What can hang from each mark:
kubi: bage gepiv pemur
bage: dala gepiv kubi
varal: gepiv pemur
gepiv: bage kubi
kabu: kubi
pemur: kubi varal
dala: bage

Each row was made from one small tree. Brackets hold a mark, then the marks that hang from it, in alphabetical order. Every link used is in the known rows. Write each row's tree.
Known rows:
[gepiv kubi]: [-0.08,1.80,-0.89,0.18,0.16,-0.44,-0.12,-0.49,0.18,-0.40,-1.34,-0.48,0.73,3.15,-0.89,0.01,0.06,1.18,0.21,0.76,1.07,1.71]
[bage dala gepiv]: [-0.26,-0.42,-1.93,0.08,0.27,0.03,-0.22,-0.29,-0.07,0.29,-0.39,0.59,-0.42,2.82,0.76,0.31,-0.55,0.40,0.88,0.45,-1.89,-1.26]
[kabu [kubi [bage gepiv]]]: [0.83,1.18,-0.53,-1.19,-0.96,1.05,1.28,-0.76,0.68,-1.08,0.53,-0.39,-1.78,2.73,-0.61,-0.17,0.88,7.55,-1.29,-0.29,-1.51,0.44]
[kubi [gepiv [bage dala]]]: [-0.92,-4.19,-1.16,-0.59,-0.08,-0.17,0.02,2.31,1.99,-0.32,-0.64,0.24,0.11,0.39,0.41,0.40,-0.79,-2.54,0.80,-1.04,-0.16,-0.10]
[kabu [kubi bage gepiv [pemur varal]]]: [1.89,-0.82,2.08,-2.34,-0.55,0.30,-0.10,0.21,1.61,-2.32,0.95,-0.76,-2.25,0.02,1.10,-0.42,0.50,7.85,0.13,0.20,-0.50,1.45]
[pemur varal]: [1.53,-1.10,-0.68,-0.14,-0.58,0.29,-0.20,-0.26,-0.75,0.05,0.54,1.42,-0.14,-2.14,0.69,0.18,-1.71,2.29,1.26,0.63,0.86,0.49]
[varal [pemur [kubi bage gepiv]]]: [-0.66,-2.05,-0.57,-0.47,0.41,-0.54,-0.54,-1.49,0.72,-1.27,0.72,-0.11,-0.40,-2.30,2.85,0.27,-2.21,5.30,-0.18,-0.99,-1.48,-0.08]
[kubi bage pemur]: [2.82,1.55,1.95,-0.87,-0.89,-0.66,-0.89,-0.37,1.10,-0.56,1.58,-0.77,-1.44,0.31,0.91,0.21,2.80,4.45,-2.17,-0.34,-0.71,-0.37]
[kubi [gepiv [bage dala]] [pemur varal]]: [1.47,-3.44,-0.26,-0.60,0.25,-1.02,-0.94,2.18,2.12,-0.63,0.77,0.70,-1.87,-1.05,1.51,0.05,0.04,0.10,1.21,-0.10,-0.05,-1.06]
[dala [bage gepiv [kubi pemur]]]: [2.24,1.73,0.43,-0.32,-0.43,-0.80,0.44,0.17,0.82,1.87,0.80,1.17,-2.24,4.68,1.28,-0.76,0.85,1.94,-0.83,0.26,-0.98,-1.61]
[varal [gepiv bage [kubi pemur]]]: [0.53,2.73,-1.69,0.48,-0.19,-2.00,0.31,0.49,3.30,-0.84,0.59,-1.60,-1.92,2.58,-2.81,-0.01,0.80,-0.15,0.05,-0.95,0.34,0.06]
[bage dala [gepiv kubi]]: [-0.45,1.24,-2.61,0.23,0.43,-0.43,-0.47,-0.74,0.12,-0.01,-1.48,0.14,0.35,5.63,-0.11,0.15,-0.52,1.43,0.96,1.15,-0.76,0.19]
[dala [bage gepiv]]: [1.11,-0.77,-0.65,-0.97,-1.32,0.07,1.51,-0.54,-0.21,1.91,0.52,1.48,-2.16,3.30,2.24,-0.22,-0.06,2.79,0.73,0.39,-0.58,-0.52]
[dala [bage [gepiv kubi]]]: [0.86,0.66,-1.42,-0.73,-1.29,-0.35,1.47,-0.89,0.07,1.57,-0.46,1.11,-1.58,5.82,1.60,-0.25,0.02,3.84,0.85,1.02,0.38,0.86]
[bage dala gepiv kubi]: [-0.13,0.75,-2.31,0.58,0.71,-0.02,-0.75,0.21,0.02,0.70,-0.95,0.91,1.10,4.10,-0.79,0.06,-1.77,-1.13,-0.33,0.04,-1.66,-1.19]
[pemur [kubi [bage dala] gepiv] varal]: [0.68,-5.40,-0.33,-1.75,-0.44,0.28,-1.47,0.83,1.58,-1.98,1.13,2.50,0.21,-3.08,4.21,1.06,-2.96,6.25,2.79,0.52,-0.41,1.32]
[dala [bage gepiv [kubi [pemur varal]]]]: [3.36,0.89,-0.20,-0.47,-0.87,-0.61,0.37,-0.07,0.10,2.02,1.25,2.16,-2.24,3.18,1.74,-0.73,-0.41,3.57,0.06,0.79,-0.44,-1.21]
[bage gepiv kubi]: [0.18,1.70,-1.80,1.17,0.25,-0.05,0.65,-0.13,-0.07,0.80,0.16,0.06,0.33,2.48,-1.17,-0.08,-1.81,-0.64,-1.34,0.21,-1.84,-1.20]
[bage dala gepiv [kubi pemur]]: [1.03,2.31,-0.82,0.58,1.41,-0.96,-1.38,0.41,0.74,0.44,-0.04,0.19,-0.53,4.45,-0.34,-0.42,0.35,-0.56,-1.02,0.22,-2.27,-2.50]
[gepiv bage kubi]: [0.38,0.97,-2.78,0.89,-0.32,-0.60,0.68,0.91,1.67,0.13,-0.57,0.16,-0.26,2.65,-1.99,0.17,1.00,0.37,-0.74,-0.42,1.77,0.39]
[kubi bage gepiv [pemur varal]]: [2.95,-2.03,2.30,-1.73,-1.29,-0.44,-0.66,0.15,1.12,-1.36,1.68,-0.40,-1.19,-1.77,2.30,0.34,-0.46,5.17,-0.10,0.39,-0.72,1.16]
[bage gepiv [kubi [pemur varal]]]: [2.39,2.44,-0.95,0.98,0.62,-0.69,-0.08,-0.24,0.02,0.48,1.45,0.60,-1.38,1.21,-0.16,-0.45,-0.94,1.86,-0.93,1.02,-1.73,-1.99]
[kabu [kubi [bage dala] gepiv pemur]]: [0.51,-0.82,2.19,-2.61,0.37,0.08,-1.27,0.73,2.29,-2.38,-0.40,-1.24,-1.46,2.84,0.80,-0.38,1.81,5.66,-0.16,-0.58,-1.06,0.89]

Write each row's tree:
[-0.25,-0.64,1.35,-0.60,1.64,-1.10,-2.28,1.67,1.58,-0.65,-1.24,-0.60,0.96,2.70,0.26,-0.33,-0.68,-2.72,-0.02,-0.26,-1.05,-0.57] : [bage dala [kubi gepiv pemur]]
[-0.63,-4.30,-0.34,-0.50,0.98,-0.26,-0.14,0.86,1.29,-1.54,1.19,1.93,-0.65,-4.18,3.68,0.41,-3.24,2.98,3.21,1.36,-0.59,0.46] : [pemur [kubi gepiv] varal]
[1.11,-0.99,2.37,-1.48,-0.31,-1.01,-0.24,1.32,1.51,0.90,-0.13,0.42,-0.75,3.16,1.73,-0.71,0.01,0.12,0.00,-0.24,0.06,0.25] : [dala [bage [kubi gepiv pemur]]]
[-1.28,-2.29,-0.14,-0.64,0.79,-0.12,-1.49,1.58,0.85,-0.39,-1.89,0.10,2.69,2.46,-0.29,0.13,-2.80,-3.18,0.61,-0.56,-0.42,0.62] : [bage dala [kubi gepiv]]
[-1.54,-2.84,-1.02,-1.22,0.59,0.50,0.46,2.24,2.51,-1.48,-1.17,-0.05,-1.03,2.18,-0.72,-0.51,0.33,0.90,0.96,-1.02,-0.06,0.31] : [kabu [kubi [gepiv [bage dala]]]]
[3.39,1.49,-0.24,-1.05,-0.94,-0.74,-2.33,-0.77,0.69,-0.91,-0.14,0.54,-0.09,2.95,0.71,0.28,1.20,6.79,0.14,0.81,1.27,1.61] : [gepiv [kubi [bage dala] [pemur varal]]]
[-0.65,-3.61,0.90,-1.15,-0.01,-0.18,-0.12,0.72,2.26,-1.91,1.33,0.50,-0.20,-2.13,3.19,0.86,-1.11,4.36,0.67,0.05,-1.30,0.75] : [pemur [kubi bage gepiv]]
[0.44,-1.47,-1.38,-0.45,0.04,0.00,-0.71,-0.08,1.53,-0.90,1.33,1.91,-0.83,0.41,2.97,0.80,-0.15,5.86,0.59,0.35,-2.18,-1.04] : [pemur [kubi [bage dala gepiv]]]
[0.50,-0.76,-2.47,0.61,0.16,-0.21,-0.78,2.26,1.65,0.67,-0.72,1.47,1.07,1.93,-2.24,0.05,-0.01,-2.67,-1.17,-1.60,0.86,-1.40] : [gepiv [bage dala kubi]]
[1.51,0.60,-1.34,0.67,0.74,-1.02,-1.43,2.41,2.24,0.60,0.02,0.88,-0.32,2.29,-1.77,-0.35,1.84,-2.13,-1.68,-1.25,0.26,-2.60] : [gepiv [bage dala [kubi pemur]]]
[0.11,-0.30,-2.73,0.17,0.59,-0.43,-1.10,-2.31,0.12,-0.45,0.81,1.21,-0.90,-0.13,2.57,0.29,-1.29,6.70,-0.31,-0.70,-2.24,-1.86] : [varal [pemur [kubi [bage dala gepiv]]]]
[0.31,-1.69,0.81,0.05,0.56,-1.26,0.45,2.09,2.80,-0.41,1.00,-1.17,-2.37,-0.39,0.49,-0.10,1.62,-1.46,-0.78,-0.52,-0.85,-1.37] : [kubi [gepiv bage] pemur]
[1.84,1.94,-0.15,-0.67,-0.64,-1.11,0.86,-0.78,0.67,1.36,0.17,0.49,-2.89,6.01,1.95,-0.63,1.87,4.25,0.35,1.19,-0.18,-0.07] : [dala [bage [gepiv [kubi pemur]]]]
[0.06,-3.11,-3.26,-0.04,0.06,-0.67,-0.62,1.46,2.88,-1.28,1.79,2.90,-1.40,-3.39,0.68,0.59,-2.87,2.41,3.64,-0.61,0.09,-0.80] : [pemur kubi [varal [gepiv [bage dala]]]]
[1.32,-2.11,2.36,-2.00,-0.63,-0.79,-1.87,0.81,1.82,-1.41,0.31,-1.12,-0.38,1.20,2.14,0.43,1.06,2.76,-0.26,-0.53,-1.42,0.56] : [kubi [bage dala] gepiv pemur]
[2.02,2.81,0.67,-1.13,-0.18,0.10,0.54,-0.66,1.41,-1.31,1.36,-0.99,-3.39,3.05,-0.08,-0.62,2.95,7.98,-1.88,0.06,-2.09,-0.82] : [kabu [kubi [bage gepiv] pemur]]
[-0.51,1.23,-2.99,0.35,-0.87,-1.09,0.91,0.45,2.68,-0.64,-0.25,-0.99,-0.61,2.35,-3.26,0.44,-1.26,-0.64,0.75,-1.21,0.92,1.08] : [varal [gepiv bage kubi]]
[1.22,0.24,-0.90,-0.42,-1.07,0.06,1.17,0.05,0.13,2.06,0.14,1.72,-0.75,4.38,0.90,-0.39,-1.06,1.54,-0.16,-0.04,-0.42,-0.54] : [dala [bage gepiv kubi]]
[2.04,-0.24,-1.26,-0.35,-0.40,-1.32,-1.15,0.98,2.18,-0.57,1.40,0.67,-2.22,-0.89,-0.78,-0.11,-0.14,1.01,1.65,-0.77,0.01,-1.25] : [kubi [pemur [varal [gepiv [bage dala]]]]]
[3.14,1.49,1.21,-1.72,-0.70,0.40,-0.49,-0.32,0.93,-1.61,1.31,0.23,-2.48,0.37,0.05,-0.60,1.92,9.16,-0.73,0.08,0.05,0.59] : [kabu [kubi bage [pemur varal]]]
[2.27,1.44,-1.48,0.46,0.97,-0.69,-1.70,0.19,0.07,0.49,0.43,1.37,-0.55,2.71,0.28,-0.34,-0.96,1.33,0.08,0.84,-1.60,-2.17] : [bage dala gepiv [kubi [pemur varal]]]
[0.17,-2.53,0.43,-0.54,0.80,-1.29,-0.70,2.42,2.79,-0.69,0.22,-0.53,-1.77,0.77,0.84,-0.14,1.62,-1.88,0.06,-0.75,-0.72,-1.52] : [kubi [gepiv [bage dala]] pemur]
[1.93,-2.55,-2.14,-0.72,-0.50,0.36,-0.99,-0.29,0.65,-0.80,2.05,3.34,-1.01,-1.75,3.53,0.92,-1.83,8.18,1.77,1.07,-1.30,-0.50] : [pemur [kubi [bage dala gepiv]] varal]
[2.71,0.57,1.59,-1.37,-0.61,-0.56,-2.28,0.00,1.18,-0.70,0.70,-0.15,-0.73,1.56,1.18,0.19,2.75,3.95,-1.25,-0.61,-0.56,-0.47] : [kubi [bage dala] pemur]
[-1.85,0.67,-2.33,0.56,1.19,-1.40,-0.54,-2.10,1.21,-1.13,0.79,-0.42,-1.19,-2.24,0.30,-0.06,-3.28,2.31,1.71,-1.53,-1.64,-0.85] : [varal gepiv [pemur kubi]]
[0.84,-1.30,0.19,-1.01,0.53,-0.24,0.77,1.94,2.52,-1.59,0.76,-0.17,-3.47,-0.30,0.02,-0.84,1.07,3.71,0.59,0.03,-0.17,-0.38] : [kabu [kubi [gepiv bage] [pemur varal]]]
[2.32,2.32,0.47,-1.10,-0.30,-1.08,-2.11,-0.43,1.33,-0.95,-0.64,-0.55,0.09,4.61,0.05,0.20,2.52,4.85,-0.90,0.23,0.52,1.08] : [gepiv [kubi [bage dala] pemur]]
[2.73,1.21,0.39,-0.91,-0.61,-0.65,-1.27,-0.55,0.87,-0.27,1.27,-0.22,-1.76,2.92,1.41,0.40,2.27,4.97,-1.46,0.02,-2.24,-1.43] : [kubi [bage dala gepiv] pemur]
[1.17,-1.16,-3.31,-0.05,-1.06,-0.27,-0.67,1.20,1.62,-0.03,0.39,1.72,0.55,-0.47,-2.38,0.45,-3.89,-0.62,1.69,-1.50,0.81,0.19] : [pemur [varal [gepiv [bage dala kubi]]]]
[-0.25,-1.55,-1.65,-0.13,0.26,-0.62,-0.39,-0.02,1.64,-1.56,1.91,1.87,-1.20,-4.07,1.31,0.44,-3.52,3.47,3.72,0.45,-0.43,0.24] : [pemur kubi [varal gepiv]]
[0.19,-2.47,1.24,-1.53,-0.99,-0.12,0.44,1.26,0.85,1.17,-0.78,1.01,0.48,2.97,1.50,-0.28,-2.00,-0.42,0.58,-0.58,0.71,1.40] : [dala [bage [kubi gepiv]]]
